Each row was made from one path, in order. Every step used is in the known rows, and no mark comes twice. Write each row's path.
Known rows:
loko, neril, liru, bulo, rugot: [-21  -2 -29   8  -7   7 -40  -8 -46  20 -20 -22 -23   8  22 -24  46   5
  21   6  28  20  18 -31   6 -15]
liru, mebo, voguv, bulo, loko: [  8  21 -18  -3   7  13 -24   6 -11 -25   0  -4 -32  33   3 -34 -11 -29
  16 -14 -34 -27  25  12  38   8]
liru, neril, voguv, bulo, rugot, mebo, loko: [ -9  48 -28  15   8   2 -30   8 -52  13 -41  26 -24   9   0 -29  27  -5
  41  23  -9 -17  35 -33   1   3]
voguv, bulo, loko: [ -8  26 -14  -2  14  -2 -33  -8 -27  -8   7 -12 -13  27 -12 -51  25 -29
  10   0  -4 -34  24   5  32   6]
mebo, loko, bulo, rugot: [-26  27 -25  14   7  -8 -43   5 -42  50  -5  -1 -25   5  -5 -20  45  -9
  47  35  -2 -16  21 -27  18  11]
loko, neril: [-28  24  -9 -14  14   2 -15   4 -24   3 -24 -16 -22  22 -11  10  17 -14
  48  17  -6  10  20 -25  28 -15]
liru, mebo, voguv, bulo: [  9   6 -19  -4  -4  10 -19  22 -10 -21  -1   0 -47  36  16 -27 -10 -11
  24 -20 -14  -4  36 -12  25  -5]
bulo, voguv, neril, liru: [-19  25  13   2 -21 -24 -16  34  -7 -10   5   2 -20  39  -6   6  10  -1
  21   7  13   5  30 -16  30 -30]
neril, voguv, bulo: [ -6  33 -19  17  -8  -6 -15  21 -32 -24  10  -1 -30  29   0 -44  29  -8
  27 -17  14  -1  60 -22  21 -16]
voguv, neril, liru, bulo, loko: [  3  -2 -23   4 -12   0 -33  10 -17  -8  -3   3 -15  18  -5 -29  29  -9
 -10   1   4 -28  18   1  30 -19]
loko, neril, liru, mebo, voguv, bulo: [ -5  16 -26  -5   0  14 -19  21 -14 -24  -2 -11 -45  35  33 -16   9  15
  26 -28  10  23  32 -45  29 -20]
voguv, bulo: [ -8  16 -17  -3   5  -1 -29   7 -26  -6   7  -6 -31  31   1 -43  24 -15
  13  -8  19 -10  34 -17  22  -7]
rugot, neril, liru, mebo, loko: [ -8   6 -23  -2   6 -13 -11  56  -7  14 -18   9 -20   7 -26   7 -16  25
  20   8   5   4  12 -40  12 -22]
loko, bulo, voguv: [-22  34   6   8 -24 -15 -13  34 -27   7  20 -18 -31  26  -5 -13  31 -27
  44  12  15   5  43   6  25  -5]
loko, bulo, rugot: [-32  17 -17  17   1  -2 -45 -11 -49  41   7 -13 -28  18  -5 -42  47  -7
  46  31   4  10  29 -15  11  11]
rugot, mebo, voguv, neril, liru, bulo, loko: [ 18  21 -35 -25 -28  -2 -33  14 -27   0 -19   6 -34  38   7 -19  13   0
   0  -5   2 -18  22  -3  29 -11]
loko, neril, liru, mebo: [-24  17  -8  -5  13  11 -15  20 -14 -14 -18 -14 -27  30  -7 -13   5  18
  29  -2   5  26  24 -41  12 -23]
rugot, mebo, loko: [ -8  50 -16 -30   8  -5 -24  26 -23  24 -38   3 -29  32 -30 -10   3   1
  25  17   2 -23  29 -31   9  -7]
voguv, neril, liru, mebo, loko, bulo, rugot: [-23  16 -13  26  13  -4 -47  16 -19  23   4  25 -18   7 -11 -30  35  21
  32  29 -14  -5  22 -48  19  -8]
loko, neril, voguv: [-26  44 -13   6  -2  -2  -1  22 -30 -16 -17 -11 -20  20 -11   9  24 -11
  58   2 -13  19  44 -31  30 -26]
rugot, neril, voguv, bulo, loko: [ -8  37 -30  18  -8 -22 -11  18 -36 -12  17   2   3  11 -29 -29  21 -24
  35  -1 -12 -13  35   1  45  -9]
rugot, neril, voguv: [-13  23 -25  10 -18 -21   2  39 -32   5  -8   2 -17  12 -30   9   3  -3
  50  10  -4  22  35 -14  24 -22]

Which path is each row?
[-12  37 -26 -14   8   6 -21  -8 -26 -14  -7 -16 -21  26  13   1  20 -32
  37  -5 -23 -20  15  -4  58   0]
mebo, voguv, bulo, loko, neril
[-26  78 -18  -4  11  -9 -28   7 -48  21 -41   3  -9  14 -21   0  28  -3
  68  25 -25   1  39 -47  17 -10]
bulo, rugot, mebo, loko, neril, voguv
[ -9  50 -22 -12  17  -6 -52  -7 -43  34 -18   8 -18  26 -10 -51  26  -7
  26  16   8 -28  31 -33   9   8]
voguv, bulo, rugot, mebo, loko
[-11  39   8  13  -6  -7 -10  63  -8  -3   1  -1 -26  11 -13  -4   7 -29
  42   8 -17 -18  42  -3  28  -4]
liru, mebo, loko, bulo, voguv
[ -3  47 -12 -18 -27  -4 -13  53 -27   4 -34 -15 -22  16   9   7  24 -11
  15 -10  34  -9  35 -28  17 -26]
rugot, mebo, loko, neril, liru, bulo, voguv
[  0  26 -26  -9  -2  -3 -27   0 -25  -6   2 -11 -32  33  11 -20  10 -30
  21 -10 -11 -30  22   7  42   7]
mebo, voguv, bulo, loko
[-18  44  -2   6 -15 -16 -11  55 -18  14   2  -8 -27  10  -6  11  29 -29
  43  13   5 -23  37  -5  32  -3]
mebo, loko, bulo, voguv
[  2  -4 -18   3 -51 -21  -7  61 -24  11   5 -16 -20   9   7   7   9 -10
   9  -9  46  14  22   5  17 -28]
rugot, neril, liru, bulo, voguv
[-13  21  23   6 -11 -13 -13  41   5 -29   5   8 -19  40 -15  -7 -13  -1
  17   1  -8  10  33 -12  26 -30]
bulo, voguv, neril, liru, mebo
[-18  11 -10  -3  -2 -11 -26  15 -13  -1  -2   7 -27  36 -10 -13  18  21
  14  11  15   6  20 -38  21 -28]
voguv, neril, liru
[-18  16 -16  10  11  -4 -51 -21 -42  19   6  -6 -21  25   4 -55  32 -16
  24  12   7 -11  28 -17  13   5]
voguv, bulo, rugot
[-27  36 -18  -2  18  -1 -31 -11 -31 -15   6 -20 -10  26   3 -41  43   0
  11  -9  20 -10  23 -26  37  -9]
voguv, bulo, loko, neril, liru
[-10  79 -27  -6   7  -6 -11  27 -37 -14 -23  10 -18  18 -10 -22  38  -6
  47  -7  -1 -12  57 -54  33 -22]
rugot, mebo, loko, neril, voguv, bulo
[-27  29  -4  -4  24   9 -22   6 -16 -18 -16 -20  -9  26 -20 -22   6   1
  21   3 -18   6  15 -19  24 -12]
bulo, loko, neril, liru, mebo
[  0 -10 -24   9 -12   7 -43  -8 -43  28 -17 -14 -26   9   5 -35  25 -25
  21  13   6 -10  23   2   0  -4]
liru, bulo, rugot
[-27  38 -38  32 -12 -26 -21  32 -50  45   5  12  -9 -17 -22   4  43  -4
  71  34 -12   7  30 -31  27  -3]
mebo, loko, bulo, rugot, neril, voguv
[-12  69  -2 -11 -17 -17 -16  50 -30  23  -7  -3 -29  26 -18 -10  25 -18
  42  17  14 -17  45 -12  22  -1]
rugot, mebo, loko, bulo, voguv
[-17  28 -24   3   3  -6 -23  35 -24  27  -6  -1 -35   7 -10  -9  39  -7
  37  19   8 -20  30 -27  23  -3]
mebo, loko, bulo
[ -7  32 -25  13 -10  10  -8  18 -36 -26 -20 -18  -8   4  -8  -8  33 -41
  35  -5 -23 -12  39   8  40 -18]
liru, bulo, loko, neril, voguv
[  0  23 -37  -7 -14   1 -51  14 -45  41 -33  -4 -32  14   4 -43  32  16
   1   6  36 -15  25 -37 -15  -3]
neril, liru, bulo, rugot, mebo, loko
[-27  28 -29  34 -20 -25 -23  16 -57  38  16  -3 -12  -2 -19 -19  43  -1
  70  30  -3  30  37 -18  22  -2]
loko, bulo, rugot, neril, voguv
[ -1  -1 -26   2 -14   5 -34  14 -30   1  -7 -22 -25  19   1 -41  26  -7
 -14 -12  27 -18  24   4   9  -8]
neril, liru, bulo, loko
[ -9  69 -24   7   2 -10 -39   7 -50  14 -14  14 -17  23 -10 -53  35  -1
  35   3   1 -19  55 -41   9   0]
neril, voguv, bulo, rugot, mebo, loko
[  6   6  -1   1 -35  -3 -10  42 -18  -7  -7 -18 -30  19   7  -3   8 -45
  15  -8  16 -13  39  22  17 -15]
liru, bulo, voguv
[  9   5   4   4 -32 -11 -10  35  -9 -17  -5   5 -19  17  -3   8   9 -46
  18   4  -7 -19  30  19  35 -28]
liru, bulo, voguv, neril
[  1   5  -9   6 -42  -6 -16  49 -22  -8  -3 -23 -35  24  19 -19  17 -11
  -4 -22  46   2  40   1   7 -23]
neril, liru, bulo, voguv
